What can hang from each mark
vulif: letif morun rebip vitim
feput: sifor
govud: padatud sifor
diru: padatud
letif: vulif
sifor: feput govud vulif
vitim: vulif
morun: vulif
padatud: diru govud

Every row comes from one small tree of marks. The marks that hang from a mark follow it in brackets, in alphabetical order. Every link used is in the known rows. Which tree was each row made from?
Known rows
sifor{feput govud{padatud{diru}} vulif{rebip}}: [-0.05  0.12  0.13 -0.12 -0.03  0.39 -0.28 -0.08 -0.13 -0.24  0.01  0.08
  0.23  0.02 -0.03  0.08  0.56 -0.25  0.13  0.09  0.27 -0.07]
govud{padatud sifor{vulif{letif morun rebip}}}: [-0.04  0.10 -0.44 -0.32 -0.03  0.22 -0.27 -0.47 -0.03 -0.01 -0.14  0.09
  0.26 -0.16  0.20 -0.14  0.34  0.01 -0.01  0.25  0.16  0.10]
diru{padatud{govud{sifor{feput vulif}}}}: [ 0.05  0.14 -0.04  0.03  0.01  0.25 -0.14  0.07 -0.16 -0.20  0.10  0.25
  0.08 -0.08  0.02  0.08  0.15 -0.04  0.04 -0.28  0.27 -0.03]
sifor{feput govud{padatud{diru}} vulif{letif morun}}: [-0.02  0.15  0.03 -0.19 -0.03  0.32 -0.24 -0.18 -0.16 -0.15 -0.05  0.02
  0.35  0.01  0.04  0.00  0.63 -0.10  0.04  0.17  0.19  0.06]
feput{sifor{govud vulif{letif morun rebip vitim}}}: [ 0.02  0.06 -0.09 -0.53 -0.16  0.15 -0.49 -0.18 -0.05  0.05 -0.13  0.01
  0.27  0.00  0.09 -0.09  0.50 -0.10 -0.11  0.10  0.05  0.01]
diru{padatud{govud{sifor{feput vulif{vitim}}}}}: [ 0.08  0.21 -0.15 -0.04 -0.01  0.29 -0.21  0.12 -0.10 -0.19  0.08  0.31
  0.12 -0.06  0.03 -0.02  0.18 -0.02 -0.03 -0.35  0.23 -0.04]
padatud{diru govud{sifor{feput}}}: [-0.04 -0.02  0.06  0.03  0.14  0.38 -0.08  0.22 -0.10 -0.25  0.07  0.14
  0.12  0.03 -0.05 -0.12  0.14 -0.06  0.12 -0.18  0.09 -0.09]
vitim{vulif{letif morun}}: [-0.01 -0.07 -0.12 -0.20 -0.06  0.00 -0.07 -0.21  0.00  0.05 -0.01 -0.06
  0.11  0.02  0.19 -0.12  0.27  0.07 -0.15  0.19 -0.08  0.08]
vitim{vulif{letif morun rebip}}: [-0.05 -0.11 -0.19 -0.33 -0.13  0.05 -0.17 -0.32  0.06  0.01 -0.03  0.02
  0.11  0.07  0.26 -0.17  0.41 -0.04 -0.17  0.24 -0.08  0.02]
feput{sifor{govud{padatud} vulif{letif}}}: [-0.01  0.14 -0.05 -0.17  0.08  0.10 -0.30 -0.17 -0.12  0.21 -0.12 -0.22
  0.28 -0.16 -0.05  0.12  0.25  0.02  0.13  0.08  0.19  0.04]
feput{sifor{vulif{letif morun vitim}}}: [ 0.00  0.08 -0.24 -0.36 -0.11  0.05 -0.31 -0.12 -0.03  0.11 -0.19 -0.07
  0.26 -0.06  0.04 -0.12  0.23  0.13 -0.10  0.09 -0.03  0.11]
letif{vulif{morun rebip vitim}}: [-0.02 -0.12 -0.11 -0.26 -0.27  0.02 -0.21 -0.12  0.19 -0.12 -0.08  0.17
  0.07  0.07  0.08 -0.23  0.27 -0.08 -0.27  0.10 -0.15 -0.04]
vulif{morun rebip vitim}: [ 0.03 -0.03 -0.21 -0.33 -0.13  0.02 -0.16 -0.13  0.14 -0.07 -0.09  0.20
  0.03  0.11  0.14 -0.18  0.28 -0.08 -0.18  0.08 -0.06 -0.01]
morun{vulif{vitim}}: [-0.01  0.05 -0.21 -0.08 -0.08  0.12 -0.14  0.02 -0.02  0.04 -0.03 -0.01
  0.04 -0.04 -0.11 -0.04  0.07  0.01 -0.14 -0.01 -0.01 -0.08]
padatud{diru govud{sifor{feput vulif{letif vitim}}}}: [-0.02  0.15 -0.15 -0.14  0.04  0.58 -0.33  0.08 -0.12 -0.24  0.03  0.14
  0.34 -0.05  0.00 -0.26  0.32 -0.02  0.02 -0.16  0.12 -0.04]
diru{padatud{govud{sifor}}}: [ 0.05 -0.03 -0.14  0.05  0.12  0.06 -0.02  0.03  0.02 -0.03  0.03  0.22
 -0.07  0.01  0.05 -0.01 -0.01  0.00 -0.01 -0.26  0.11 -0.10]
feput{sifor}: [-0.04 -0.04  0.00 -0.07  0.05 -0.09 -0.09  0.07 -0.02  0.14 -0.11 -0.13
  0.02 -0.03 -0.08  0.02 -0.07  0.08  0.09 -0.02 -0.04  0.01]
govud{padatud{diru} sifor{feput vulif{morun rebip vitim}}}: [-0.05  0.15 -0.30 -0.26 -0.03  0.39 -0.31 -0.13 -0.05 -0.25 -0.11  0.22
  0.28 -0.05  0.08 -0.20  0.49 -0.05  0.03  0.10  0.15  0.04]
govud{padatud sifor{feput vulif}}: [-0.02  0.26 -0.14  0.03  0.06  0.26 -0.13 -0.08 -0.19 -0.11  0.02  0.04
  0.21 -0.26 -0.02  0.06  0.11  0.05  0.18  0.02  0.28  0.11]
govud{padatud{diru} sifor{vulif{letif morun rebip vitim}}}: [-0.06  0.09 -0.50 -0.34 -0.02  0.37 -0.36 -0.34  0.04 -0.07 -0.19  0.14
  0.32 -0.05  0.14 -0.35  0.47  0.02 -0.06  0.20  0.04  0.02]

Which tree is each row?
[-0.04  0.24 -0.08 -0.11 -0.05  0.35 -0.27 -0.10 -0.24 -0.13  0.05  0.03
  0.27 -0.21  0.07 -0.09  0.20  0.03  0.08  0.00  0.19  0.13] -> govud{sifor{feput vulif{letif}}}
[-0.05 -0.18  0.00 -0.20 -0.25 -0.03 -0.13 -0.19  0.13 -0.13 -0.07  0.12
  0.05  0.07  0.08 -0.13  0.22 -0.10 -0.19  0.17 -0.11 -0.01] -> letif{vulif{morun rebip}}
[-0.06  0.29 -0.27 -0.07  0.05  0.32 -0.23 -0.21 -0.18 -0.04 -0.02  0.00
  0.32 -0.26  0.06 -0.06  0.23  0.07  0.14  0.07  0.26  0.15] -> govud{padatud sifor{feput vulif{letif}}}
[-0.06 -0.01  0.08 -0.18  0.06  0.20 -0.33 -0.07 -0.07  0.00 -0.14 -0.09
  0.20  0.00 -0.12  0.10  0.35 -0.14  0.17  0.10  0.16 -0.10] -> feput{sifor{govud{padatud{diru}} vulif{rebip}}}
[-0.05  0.21  0.07 -0.07  0.02  0.39 -0.27 -0.10 -0.17 -0.12 -0.01 -0.04
  0.35 -0.05 -0.02  0.02  0.53 -0.11  0.11  0.08  0.23  0.01] -> sifor{feput govud{padatud{diru}} vulif{letif}}
[ 0.03  0.25 -0.21 -0.43 -0.15  0.30 -0.40 -0.32 -0.04 -0.09 -0.05  0.15
  0.35 -0.04  0.17 -0.07  0.72 -0.17 -0.10  0.14  0.24  0.07] -> sifor{feput govud{padatud} vulif{letif morun rebip vitim}}
[ 0.07  0.19  0.33 -0.06 -0.09  0.25 -0.21  0.07 -0.25 -0.20  0.15  0.05
  0.15 -0.07 -0.05  0.19  0.29 -0.16  0.07 -0.04  0.25  0.01] -> sifor{feput govud vulif}
[-0.02  0.29 -0.33 -0.18 -0.01  0.35 -0.31 -0.14 -0.07 -0.14 -0.03  0.16
  0.24 -0.19  0.06 -0.10  0.29 -0.04  0.06  0.01  0.27  0.04] -> govud{padatud sifor{feput vulif{rebip vitim}}}
[-0.10  0.03 -0.41 -0.33 -0.16  0.23 -0.34 -0.22  0.05  0.07 -0.10  0.03
  0.16  0.01  0.03 -0.21  0.34 -0.09 -0.21  0.09 -0.03 -0.08] -> morun{vulif{letif rebip vitim}}
[-0.08 -0.02 -0.10 -0.39 -0.01  0.19 -0.40 -0.27 -0.04  0.05 -0.23 -0.08
  0.31  0.03  0.02 -0.04  0.58 -0.10  0.06  0.23  0.10  0.00] -> feput{sifor{govud{padatud{diru}} vulif{letif morun rebip}}}
[ 0.08  0.24  0.05 -0.33 -0.17  0.29 -0.34 -0.09 -0.16 -0.15  0.04  0.11
  0.30 -0.03  0.11 -0.06  0.56 -0.11 -0.12  0.04  0.16  0.09] -> sifor{feput govud vulif{letif morun vitim}}
[ 0.05 -0.10  0.00 -0.08  0.06  0.32 -0.09  0.02 -0.12 -0.24  0.00  0.15
  0.14  0.02 -0.03 -0.07  0.11 -0.01  0.02 -0.04  0.07 -0.06] -> padatud{diru govud{sifor{vulif{morun}}}}
[ 0.07  0.19 -0.32 -0.26 -0.07  0.29 -0.29 -0.09 -0.06 -0.14 -0.01  0.33
  0.22 -0.03  0.18 -0.16  0.41  0.03 -0.15 -0.20  0.16  0.05] -> diru{padatud{govud{sifor{feput vulif{letif morun vitim}}}}}
[ 0.01  0.04 -0.27 -0.28 -0.08  0.03 -0.15 -0.15  0.09  0.07 -0.11  0.08
  0.15  0.04  0.15 -0.24  0.27  0.06 -0.20  0.08 -0.11  0.07] -> vulif{letif morun vitim}
[-0.06  0.09 -0.34 -0.17 -0.10  0.18 -0.24 -0.11 -0.01  0.12 -0.07 -0.06
  0.15 -0.05 -0.02 -0.15  0.20  0.03 -0.18  0.04 -0.04 -0.05] -> morun{vulif{letif vitim}}
[-0.01  0.17  0.20  0.02  0.04  0.33 -0.17  0.03 -0.19 -0.18  0.04  0.00
  0.23 -0.04 -0.10  0.14  0.41 -0.13  0.15  0.03  0.26 -0.02] -> sifor{feput govud{padatud{diru}} vulif}
[ 0.00 -0.11 -0.01  0.04  0.18  0.28 -0.04  0.15 -0.03 -0.14  0.03  0.10
  0.05  0.04 -0.06 -0.14 -0.01 -0.03  0.08 -0.15  0.01 -0.15] -> padatud{diru govud{sifor}}
[ 0.02  0.07 -0.08  0.04  0.08  0.14 -0.06  0.11 -0.06 -0.13  0.08  0.27
  0.00  0.00  0.05  0.00  0.14 -0.04  0.03 -0.31  0.18 -0.04] -> diru{padatud{govud{sifor{feput}}}}
[-0.01  0.15 -0.07 -0.25 -0.18  0.19 -0.18 -0.19 -0.14 -0.13 -0.03  0.05
  0.26 -0.05  0.13 -0.04  0.39 -0.01 -0.07  0.13  0.11  0.18] -> sifor{feput vulif{letif morun}}
[ 0.02 -0.04  0.02  0.04  0.11  0.39 -0.11  0.09 -0.14 -0.21  0.05  0.08
  0.13 -0.03 -0.09 -0.04  0.01 -0.03  0.10 -0.13  0.10 -0.12] -> padatud{diru govud{sifor{vulif}}}
[-0.03 -0.06  0.04 -0.29  0.00  0.13 -0.30 -0.14 -0.06 -0.02 -0.19 -0.03
  0.20  0.05 -0.05  0.09  0.45 -0.13  0.10  0.18  0.12 -0.05] -> feput{sifor{govud{padatud{diru}} vulif{morun rebip}}}
[-0.01  0.03 -0.18 -0.03  0.08  0.21 -0.08 -0.14 -0.10 -0.11 -0.11  0.05
  0.18 -0.10  0.00 -0.06  0.16  0.08  0.09  0.15  0.10  0.04] -> govud{padatud{diru} sifor{vulif{morun}}}
[ 0.01 -0.14 -0.07 -0.22 -0.01  0.37 -0.19 -0.09 -0.06 -0.30 -0.02  0.22
  0.14  0.07  0.05 -0.11  0.26 -0.13 -0.01  0.01  0.08 -0.12] -> padatud{diru govud{sifor{vulif{morun rebip}}}}
[-0.01  0.20  0.02 -0.18 -0.04  0.42 -0.35 -0.01 -0.07 -0.22  0.00  0.13
  0.26  0.02 -0.03 -0.02  0.59 -0.22  0.05  0.02  0.23 -0.09] -> sifor{feput govud{padatud{diru}} vulif{rebip vitim}}
[-0.02 -0.01 -0.11 -0.06  0.10  0.46 -0.21 -0.04 -0.12 -0.14  0.01  0.03
  0.25 -0.03 -0.02 -0.16  0.15  0.00  0.05 -0.07  0.09 -0.08] -> padatud{diru govud{sifor{vulif{letif}}}}
